Each row comes from the steps of one path. Every step used is in the known rows, and no mark comes twice. Write the path behind each row, first mark first.
Known rows
vufof > daviz > tibib > rolenik: [ -2.3   4.3   2.8   3.6  -8.1  32.6  59.0 -25.2   9.1  30.0  20.1 -58.4
  15.8  43.3   5.4  15.1 -43.0  22.8  17.5 -18.5   9.5   1.1  -3.5 -13.5]
debaden > vufof: [ 22.5 -19.1 -22.2  -8.7  -3.1  -2.0   1.5   7.6  -0.1  18.6 -15.3  18.7
 -12.1   0.7  -0.4 -12.2 -32.7 -26.0 -17.8 -10.3 -10.3 -10.5   8.6  11.3]
daviz > rituze: [ 30.6   2.2 -11.3  -8.7  -3.9   2.7  22.8 -10.4  -6.1  10.5 -20.0   4.6
  -1.6  21.8  14.2 -11.8  -0.4   9.1   7.7  -9.3  -1.2 -14.7  -1.7 -10.2]
rolenik > rituze > debaden > vufof > daviz > tibib > naku: [ 48.0  20.2 -18.0 -14.9   6.2  13.4   8.9 -24.5  -0.9  63.0  25.9 -47.7
  10.8  56.5   0.6 -10.9 -31.9  -1.9  -5.9  -3.0 -32.5  -6.5  28.4  23.1]
rolenik > tibib: [ -6.9   9.5  -1.6   8.2   3.3   0.7 -10.5  -0.8  11.9   1.0   9.4 -21.9
  -0.3  31.4   6.5   0.7  -4.8  -3.9  -1.6 -11.3  -4.5 -20.3   6.0   5.4]
debaden > rituze: [ -0.5 -11.5 -10.7 -23.6   2.1  -3.1  -5.4  -7.9  10.4  37.6  -2.2  16.5
 -17.8  -4.2   9.9   4.9 -14.3 -11.6  -4.1  -9.0 -29.8 -14.8  26.1 -18.6]
debaden > vufof > daviz > rituze > rolenik: [ 41.8 -17.8 -20.2 -29.1 -21.9  34.9  27.8 -38.1 -17.3  36.3 -34.1  -9.5
  15.8  27.4   5.4  -8.0 -39.9  -9.7  -4.7  -4.6 -17.5   4.3  -3.0   5.5]
rituze > rolenik > tibib > naku: [  5.6  13.8   3.7  -9.2   9.5  15.2 -32.5  -2.1  -8.8  34.4  20.1 -51.6
  12.8  18.0 -10.5   3.4  -6.4 -13.5 -10.5  -6.9 -17.1   4.1 -17.9 -11.5]
rolenik > rituze: [  8.4  10.3  -8.2   4.1  17.7 -11.8   1.4   0.6   0.5  19.3 -13.2 -15.8
   9.6  30.0   0.7 -10.5  -3.6  -1.7  18.9   3.2   0.4 -23.9  15.5   8.5]
rituze > daviz > tibib > rolenik: [ -1.6  -5.4  15.7  -7.3   5.5  20.3  48.6 -17.9  10.7  52.0  26.2 -45.7
  11.3  29.9   7.1   6.3 -31.7  32.3  12.9   5.7   8.7  -6.2 -23.5 -10.9]
rituze > daviz > vufof > debaden: [ 31.0  -4.1  -6.6  -3.1 -22.1  38.3  33.3 -39.5  -6.9  31.3  30.4  -0.8
  25.8  -0.1  16.6 -22.3 -35.0  18.5  -9.7  19.9 -13.6  14.9   9.6  25.6]
debaden > rituze > rolenik > tibib > naku: [  4.3   3.3  -2.5 -27.2  13.7  15.0 -37.7  -7.5   0.0  57.4  17.9 -39.6
  -2.0  13.0  -3.2   4.9 -15.2 -21.5 -12.8 -11.8 -40.7  -7.5  -0.4 -22.6]
tibib > rolenik: [ -8.8  -3.7   8.5  -0.7  21.7   2.7  27.3  16.9  -2.2  22.2  10.0 -33.4
   1.9   6.7   1.8  10.1 -27.0  16.0  12.3  -6.6   7.9   4.1 -14.9 -23.5]
vufof > daviz > rituze > rolenik > tibib > naku: [ 27.8  25.4  -2.2 -18.6  -6.1  36.6  -4.6 -27.7 -14.3  37.8  12.8 -60.1
  18.9  37.1  -0.1   2.1 -18.8   3.0  -3.9 -16.6 -24.1   7.3  -4.4  -2.4]
daviz > vufof > debaden > rituze > rolenik: [ 20.0 -31.5 -19.2 -29.3 -16.0  35.2  10.0 -44.9  -4.4  54.3  -2.3  -0.3
  13.5   9.6  13.6 -12.6 -45.8 -21.1  -8.5   4.2 -39.6  -1.8   8.1 -21.3]
daviz > tibib: [  4.4   0.0  -5.0   4.3 -15.3   6.1  18.4 -22.4  17.6  11.1   2.6 -14.9
   5.4  38.8   5.0  -2.6  -3.7  -1.1   7.9 -11.1   4.4 -21.9 -10.9  -4.8]
tibib > rolenik > rituze: [  1.2   4.7  -1.0   3.6  37.6  -6.6  26.4  17.0  -1.4  38.2  -2.9 -45.9
  13.5  36.6   1.5  -3.5 -27.5  12.3  30.0  -2.5   8.3 -20.0   4.2 -14.7]
rituze > rolenik > tibib > daviz > vufof: [ 22.0  -9.7 -14.4 -17.7   1.4  17.7  18.1 -17.7  -1.9  38.1  -2.4 -51.4
  48.1  12.9  -8.7 -17.0 -33.5  35.8   5.1 -27.9 -18.3  -0.6 -25.0 -15.7]
rituze > daviz: [  5.6  -0.3  16.1  -9.8  -2.1  13.5   5.4 -17.1  -2.8  26.2  16.8   2.2
   5.9 -17.1   1.8   0.6   3.8  21.6  -7.8  23.6  -6.5  12.3  -1.0  20.3]
daviz > vufof > debaden > rituze > rolenik > tibib > naku: [ 27.1   2.6 -18.8 -24.9  -1.9  35.6 -16.0 -27.3  -3.9  65.6  31.4 -41.3
  16.5  23.8   5.5 -13.8 -44.3 -23.1 -16.5 -13.0 -49.2  -3.3   7.0 -14.7]
daviz > vufof: [ 30.7  -3.5 -25.3 -16.4  -4.2  12.8  17.3  -2.0   6.2   5.5 -12.3  -3.4
  27.8  -8.5  -6.3 -14.0 -17.9  18.6  -2.3 -18.8  -7.7  13.1   0.6   1.1]

Write each row's path
[  2.6  -9.4   7.0 -30.8  -1.2   9.3   0.0 -24.4   7.9  57.9  13.4  13.7
 -10.7 -19.5  12.8   2.4  -6.1  11.3  -8.7  19.9 -31.8   0.3  21.4   6.4] : debaden > rituze > daviz
[ 25.0 -16.1 -18.0 -18.6 -12.2  19.1  29.8 -34.5  -2.2  59.2  19.0  -3.7
   7.5  -1.0  24.0 -22.3 -51.0   7.5  -4.7 -13.6 -38.5 -11.6  26.4 -24.6] : tibib > daviz > vufof > debaden > rituze
[ 56.5 -16.7 -25.1 -27.3  13.6 -11.1   9.1  -2.1  -3.3  42.9 -14.6  22.3
 -15.4  37.4  21.6 -22.4 -25.3  -1.8 -15.4   3.8 -30.0 -12.3  13.9  12.6] : daviz > rituze > debaden > vufof
[  8.2  27.8   0.6  -4.2  11.2   3.0 -26.2   9.5  -2.0  19.4  29.1 -40.1
   0.9  11.6  -3.8  -0.2  -3.8  -3.7  -8.8 -14.9 -12.5  -2.3  -1.3  -0.7] : rolenik > tibib > naku
[ 43.3  11.8 -18.7 -21.6  -7.8  32.1  -1.9 -20.9 -15.0  52.2   2.1 -49.2
  13.8  35.0   0.6  -5.7 -41.6 -13.8 -15.9 -23.9 -30.3  -0.4   2.0   5.2] : debaden > vufof > daviz > rituze > rolenik > tibib > naku
[ 20.2   0.3 -21.4  -0.8   9.9  15.6  56.5 -14.6   7.0  58.6  -4.9 -57.5
  15.5  73.2   4.3  -6.9 -62.8   2.1  20.4 -18.9   1.5 -28.3  16.5   3.9] : debaden > vufof > daviz > tibib > rolenik > rituze
[  3.4   0.3  11.7  -5.1 -21.7  18.6  23.7 -37.7  13.3  32.4  17.3 -14.2
   9.7  25.8   5.4  -3.9  -2.0  19.2   2.1  11.7   2.0 -11.5 -12.3  12.6] : rituze > daviz > tibib
[ 29.9  -4.3 -20.5   5.3 -19.6  28.3  28.0 -26.9  -3.5   8.0  18.8  -2.9
  18.6  13.8  12.7 -21.3 -36.4  -1.9  -5.8   0.4  -9.5   5.7  11.3   4.7] : daviz > vufof > debaden
[-10.8  -6.3   2.2  -1.8  -0.9  12.8 -19.8 -15.6   3.7  16.3  -1.3 -35.7
  13.8  36.0  -0.4   3.4  -9.9  -9.9  -0.5  -2.7 -10.5 -13.0 -16.1  -4.6] : rituze > rolenik > tibib
[ 39.4 -10.8 -22.6 -16.7  30.8 -22.0 -10.5   5.7   0.2  50.4  -8.3   5.7
  -3.3  42.5   8.5 -20.5 -26.8  -9.0  -7.4  13.3 -28.4 -18.8  27.6  23.6] : rolenik > rituze > debaden > vufof
[ 13.0   8.2   4.0  -0.8  -4.8   9.2  24.7 -35.4  12.2  47.3   9.0 -28.0
  16.6  50.2   7.0 -12.6  -3.6  17.1  15.1  15.9   0.4 -31.5   2.4  20.3] : rolenik > rituze > daviz > tibib
[ 33.1 -10.1 -23.5 -18.2 -16.2  29.8  13.7 -34.2  -5.8  36.9 -20.3 -30.2
  12.8  57.3  13.4  -4.7 -41.3 -13.9  -5.2 -21.2 -21.1 -16.3   2.8   9.8] : debaden > vufof > daviz > rituze > rolenik > tibib
[ 49.7  -1.1 -28.2 -13.8 -18.6  23.3  40.3 -25.4  -9.8  23.4 -23.5   5.4
   1.8  22.7  14.8 -11.0 -38.3  -2.4  -5.7 -21.4 -12.1  -1.2  23.5  17.5] : debaden > vufof > daviz > rituze
[ 19.4   8.0   1.3  -6.5  36.9 -21.3 -11.4  -1.0   0.2  34.0   9.5 -15.2
   7.3  48.6  11.5 -10.5   6.4  13.4  10.3  27.6 -21.2 -11.7  22.8  13.6] : rolenik > rituze > debaden
[ 20.0  -6.7 -20.8  -7.0 -19.9  24.8  19.7 -17.7  -2.8  14.2  -3.8  -1.7
   3.4   0.9   0.9   1.1 -40.9 -12.0 -15.9 -11.4 -13.9  11.8  29.0  28.5] : debaden > vufof > daviz
[ 18.3  -7.9 -21.0 -11.6  -9.5  19.3  21.8 -34.4   7.1  61.8  24.8 -18.7
   6.1  23.3  29.1 -24.4 -55.1   4.7  -5.3 -23.5 -43.3 -27.6  27.9 -19.6] : rolenik > tibib > daviz > vufof > debaden > rituze
[ 57.7 -20.8 -13.9 -24.8  15.9 -15.0  22.3  -4.4 -13.7  60.2  -9.0   3.7
  -9.2  29.0  21.0 -27.3 -32.1  19.7 -10.2  -2.5 -28.9 -14.1   6.1  -0.5] : tibib > daviz > rituze > debaden > vufof
[ 17.7  10.2   3.3 -29.7  -5.4  18.6   1.5 -28.5   6.5  74.0  36.0 -23.4
  -3.0   4.9   1.1  -3.6  -8.1   7.1 -12.4   0.9 -30.5  -7.5   2.9  -6.8] : debaden > rituze > daviz > tibib > naku
[ 22.3  11.2  -0.4  -0.1   5.0  -1.5  27.2 -14.0  -8.8  34.3  -2.5 -34.3
   7.9  42.1  21.8 -19.2 -11.2  33.4  14.2 -28.3  -5.1 -31.3 -11.6 -20.7] : rolenik > tibib > daviz > rituze
[ 36.6  -2.0 -20.8 -12.4  10.9   6.8   9.7 -18.7  -1.2  39.3   1.0 -10.5
   7.8  39.8   9.0  -8.1 -36.8   0.9  -6.7   9.2 -29.1   0.9  46.9  40.7] : rolenik > rituze > debaden > vufof > daviz
[ 29.7  -7.1 -16.2  -9.7 -19.8  18.7  28.2 -40.7  15.1  34.3  14.1 -16.1
   3.2  54.7  11.5  -2.6 -35.3   0.4  -9.3  -3.7 -23.2  -7.2  20.8  25.2] : rituze > debaden > vufof > daviz > tibib
[ 13.2   3.0   7.8  -8.2  55.4 -18.5   8.5  12.3   1.2  51.2  17.1 -43.3
   8.7  53.1  12.6  -3.0 -16.8  28.2  19.7  21.9 -15.2  -8.8  10.1  -5.4] : tibib > rolenik > rituze > debaden
[ -3.5 -26.2  -2.8 -32.3  -0.3  10.5 -13.4 -23.0   1.1  47.0 -14.5   1.2
  -0.2   1.5   2.2   3.7 -15.6 -20.2  -2.5   4.8 -32.5  -6.4  -0.9 -26.4] : debaden > rituze > rolenik
[ 25.4   2.7 -18.4  -8.2   1.5   9.0  23.9  -5.4   4.7  27.4   3.5 -41.1
  34.1  11.3  -0.1 -18.6 -30.1  42.4   4.5 -35.4 -14.7  -7.3  -6.5 -10.2] : rolenik > tibib > daviz > vufof
[ 17.9   8.1   4.9 -14.7 -17.6  30.0   8.9 -49.2  -0.8  78.4  56.0 -22.4
  -9.0  19.5  17.1 -10.4 -23.5  -6.0 -15.4  11.1 -33.2 -10.7  10.6  -2.9] : vufof > debaden > rituze > daviz > tibib > naku
